Each row was made from one walk, in order. Every step used is in the known rows, and no mark comes twice. Write each row's walk.
Known rows:
talovu-fesis-vivovag-nepot: [-1.296  1.830  0.892 -0.051 -6.107  1.892  0.318  2.453 -2.809 -0.262
  1.654 -2.796  1.081  2.378 -0.523 -1.169  0.492  0.143 -0.480 -1.650
  0.020]
fesis-talovu: [ 0.367 -1.655  3.082  1.649  2.841  0.675  2.006  0.415  0.781  0.062
  3.084  0.103  0.218  1.311 -1.301  1.314  2.607  1.004 -2.154  2.550
 -0.042]
fesis-talovu-vifuf: [ 1.454 -0.604  1.268  0.640  0.855  0.521  3.385 -0.753 -0.739 -0.373
  1.792 -1.054 -0.469  0.297  1.948  1.583  1.409  0.490 -3.870  3.108
  0.519]
vifuf-vivovag-fesis: [ 0.697 -0.319  1.997 -0.568 -1.962 -0.079 -0.333 -1.196  3.154  0.466
  2.613  2.373 -0.035  1.555 -1.095 -1.570 -0.936  2.464  2.564  0.153
 -1.043]
vifuf-vivovag-talovu-vanu: [-1.052  0.458  0.289 -5.341 -2.551 -3.053 -2.847  1.470  1.533  0.181
 -0.408  3.440  0.890  2.762  0.647  0.074  0.936  2.629  2.912  1.316
 -0.700]
vivovag-nepot-talovu: [-3.528  3.152  0.819  2.168 -0.455  0.383 -0.354 -3.467  0.321  0.603
  1.631 -1.346 -2.241  1.738 -1.539  0.278  3.513  0.916 -0.753  0.064
  1.407]
vanu-vivovag-fesis-talovu-nepot: [ 2.678 -1.746  2.125  2.612  3.038  2.201  1.038  2.470 -1.215 -1.908
  3.272 -2.232  1.223 -3.377 -0.410 -1.015 -0.709  1.953 -6.552  1.090
  3.192]
vivovag-fesis-talovu-vanu: [-0.468 -2.317  2.322 -1.443 -0.249 -1.846  0.173  3.099 -2.007 -1.147
  2.208  2.588  1.098  0.091 -0.304 -0.568  2.075  1.924 -2.870  0.850
  2.613]
vivovag-talovu-vifuf: [-0.394  2.159  1.890 -0.073 -1.370 -1.951 -0.067 -1.934 -1.102 -1.406
  0.100  3.185 -0.623  0.226  3.046  1.284  0.952  0.237 -1.167  2.833
 -0.433]
vifuf-vivovag-nepot-talovu: [-3.282  2.308 -1.034  0.368 -1.531  2.061 -1.762 -3.841  3.389  1.898
  0.399 -3.347 -2.067  2.908 -2.252 -0.833  2.334  1.696  1.115 -0.340
  0.043]
vifuf-vivovag-nepot: [-1.341  3.020  1.248 -0.435 -0.847  1.171 -0.500 -0.869  1.553  1.472
  1.174 -1.728  0.142  2.629 -1.618  0.624  2.324  1.946  3.081  0.586
 -2.168]
nepot-talovu: [-0.644  0.397  0.945  1.014 -0.336 -1.221  2.219 -3.682  2.760  0.376
  3.176  1.520 -2.476  2.439 -0.234  0.301  0.561  1.298 -0.085  0.755
  1.563]
vivovag-nepot: [-1.635  3.513  3.369  1.682  0.222 -0.369  1.271 -0.309 -1.838  0.048
  2.303  0.189  0.035  1.650 -0.954  1.681  3.659  1.108  1.235  0.983
 -0.620]
vanu-talovu: [ 2.558 -0.551  1.651  3.659  3.927  0.900  2.741 -2.268  1.646 -0.035
  4.910  0.255 -0.658  0.039 -1.518  1.487 -0.343  1.700 -0.054  2.670
  1.058]
vifuf-vivovag: [ 1.431  0.372  1.398 -1.881 -0.728 -0.436  2.371 -0.915  3.861  1.248
  2.738  1.120 -0.252  3.151 -0.364  0.555 -0.327  2.386  3.776  1.182
 -1.844]
vivovag-fesis: [ 0.392  0.392  3.936  1.490 -0.720 -1.726  1.486 -0.620  0.155 -0.857
  3.825  4.244 -0.122  0.620 -0.340 -0.449  0.418  1.653  0.821  0.636
  0.336]
vifuf-vivovag-talovu-fesis: [ 0.073  0.042  1.186 -1.933 -4.238 -0.294 -2.043 -0.054  2.465 -0.262
 -0.891  1.657  0.279  2.886 -0.758 -2.091 -0.609  2.047 -0.483 -0.233
 -1.784]
talovu-vanu-vivovag: [ 3.848 -0.085  0.830 -0.414 -0.513 -2.605  4.669  1.985  0.895  0.481
  4.116  1.266  0.889  0.541  0.922  1.953 -1.895  2.093 -1.218  1.046
  2.787]
fesis-vivovag: [ 0.290 -0.219  1.346 -0.507 -1.944  0.364  1.788  1.140  0.922  0.110
  4.291  0.900  0.742  2.446  0.496  0.666 -0.690  0.385  3.158  1.173
 -0.519]

Write each row's walk:
[-4.290  1.733 -2.342 -2.579 -4.728 -0.146 -1.711  0.807 -1.698  0.408
  1.188 -2.427 -0.498  2.454  0.354 -0.476  2.103  0.444  1.069 -1.039
  3.099] => fesis-vivovag-nepot-talovu-vanu
[-0.027 -0.001  0.531  2.496  1.702  1.368 -0.129  3.347 -1.116  0.888
  1.817 -4.588  1.723 -1.040 -2.228  1.732  2.591  1.232 -6.216  1.374
  3.211] => fesis-talovu-vanu-vivovag-nepot
[-1.492  1.073  2.305 -3.457 -1.706 -4.671 -1.001  2.019 -1.778 -1.300
  0.749  5.493  0.686  1.663  1.343  1.192  2.123  1.642  1.107  1.722
  0.647] => vivovag-talovu-vanu
[ 0.213  1.729 -0.621  5.183 -3.593  2.588  1.085 -2.509  1.557  0.881
  1.329 -5.041 -1.693  0.209 -2.502 -1.546 -0.556  0.974 -7.248 -1.893
  3.623] => vanu-vivovag-nepot-talovu-fesis
[-0.221  4.018 -0.323 -1.517 -2.906  1.163  0.828 -2.019 -0.361  0.999
 -0.153 -2.957 -0.569  1.628  1.543  0.862  1.140  1.378  1.254  0.964
 -1.740] => talovu-vifuf-vivovag-nepot
[ 2.824 -2.426 -0.729  1.982 -2.280  3.070  1.795  0.512  0.388 -0.466
  4.158 -2.599  0.340  0.801 -1.260 -1.309 -3.183  0.854 -1.487 -0.022
  1.751] => vanu-talovu-fesis-vivovag
[ 1.181 -0.008  2.657 -2.358  3.189 -0.125  3.460  2.536 -3.105 -2.007
  2.452 -0.491  0.446  0.365  1.576  1.150  2.417  2.096 -1.525  2.096
  0.503] => fesis-talovu-nepot
[-0.247  1.942  1.324 -5.068 -0.084 -1.088 -1.949  0.975 -0.246 -1.675
 -0.450  1.680  0.582  1.360  1.976 -0.422  0.768  2.847  2.901  1.408
 -1.933] => vifuf-vivovag-talovu-nepot
[ 3.776 -1.112  1.345  2.747  0.061  0.897  4.083 -1.190  0.532 -0.664
  3.761 -0.493 -0.659  0.497 -1.348 -0.377 -1.678  1.975 -2.880  0.437
  1.672] => vanu-talovu-fesis
[-2.432  2.684  0.605  1.441 -4.336  0.517  1.119 -2.408 -0.716 -0.183
  0.472 -2.050 -2.292  2.365 -1.350 -1.628  1.977  1.130 -3.272 -2.054
  1.997] => vivovag-nepot-talovu-fesis
[-0.456  2.753  3.289 -3.165  0.851 -2.538 -0.200  1.553 -3.364 -3.151
  0.809  3.745  0.431  0.292  2.681  0.719  2.060  1.932  1.141  1.869
 -0.415] => vivovag-talovu-nepot
[ 3.633  0.359 -0.013  2.389  2.058  0.840  4.328 -3.584  0.017 -0.425
  3.531 -1.045 -1.412 -0.977  1.643  1.773 -1.345  1.155 -1.811  3.250
  1.573] => vanu-talovu-vifuf
[ 1.928 -0.188  2.004  3.808 -2.623  0.195 -0.348  0.367  1.883 -0.657
  1.316  0.687  0.592 -0.343 -1.151 -0.840 -2.029  0.918 -6.020  0.190
  1.278] => vanu-vivovag-talovu-fesis
[-0.511  0.273 -0.250 -3.419 -2.209 -3.818  3.068 -0.915  0.326 -0.056
  2.450  2.667 -1.840  2.956  1.477  0.436  0.824  2.112  0.693  0.146
  3.235] => nepot-talovu-vanu
[-0.280 -2.911  1.638  0.992  0.740  2.445 -2.008 -0.172  3.286  0.618
  1.791 -0.641  0.557  0.659 -2.643 -1.903  0.792  1.890 -1.731  1.078
 -0.387] => vifuf-vivovag-fesis-talovu
[-0.106 -2.977  0.343 -3.338 -1.322 -0.335 -1.514  2.515  1.098  0.357
  1.023  0.675  1.145  1.186 -1.136 -1.619  0.838  2.798 -1.111  0.381
  1.359] => vifuf-vivovag-fesis-talovu-vanu
[-1.324  0.912 -0.070 -0.920 -3.807  0.287 -2.367 -0.299 -0.984 -1.154
  0.544  0.817  0.470  0.558  3.265  0.422 -0.631 -0.899  0.148  2.468
 -0.435] => fesis-vivovag-talovu-vifuf
[ 0.611 -1.400  2.013  2.030 -0.301  0.785  1.037 -0.735 -1.522 -1.049
  1.569  0.135 -0.364 -1.384  1.266 -0.486  0.887  0.553 -5.178  2.079
  1.518] => vivovag-fesis-talovu-vifuf
[-1.118  1.417 -0.608  0.015  0.047  3.690 -0.834 -1.111  0.153  1.233
 -1.053 -6.014  0.073  0.748 -0.114  0.555  2.835  0.897 -2.762  1.976
 -1.039] => fesis-talovu-vifuf-vivovag-nepot
[-1.209  0.459  1.560 -1.143 -0.741 -0.398 -3.184 -1.233  3.701  0.405
  0.198  2.360  0.234  2.240 -0.921 -0.116  0.807  1.756  2.270  1.980
 -2.407] => vifuf-vivovag-talovu
[-3.266  2.887 -0.365 -2.035 -2.415 -2.305  0.330 -0.613 -1.800  0.363
  0.817 -0.291 -1.402  2.253  0.058  0.416  3.552  1.665 -0.126 -0.478
  3.106] => vivovag-nepot-talovu-vanu
[ 1.705 -3.062  2.370  6.838  2.732  3.021 -0.580  0.239  2.773  0.185
  3.896 -1.490  0.920 -2.506 -3.136 -0.763 -0.575  0.880 -7.158  1.615
  2.601] => vanu-vivovag-fesis-talovu
[ 0.961  2.703  0.851  1.121 -1.081 -1.001  1.946  2.428 -1.393  0.617
  2.594 -1.738  1.253  0.041 -0.401  2.008  0.934  1.611 -1.870  0.464
  2.652] => talovu-vanu-vivovag-nepot
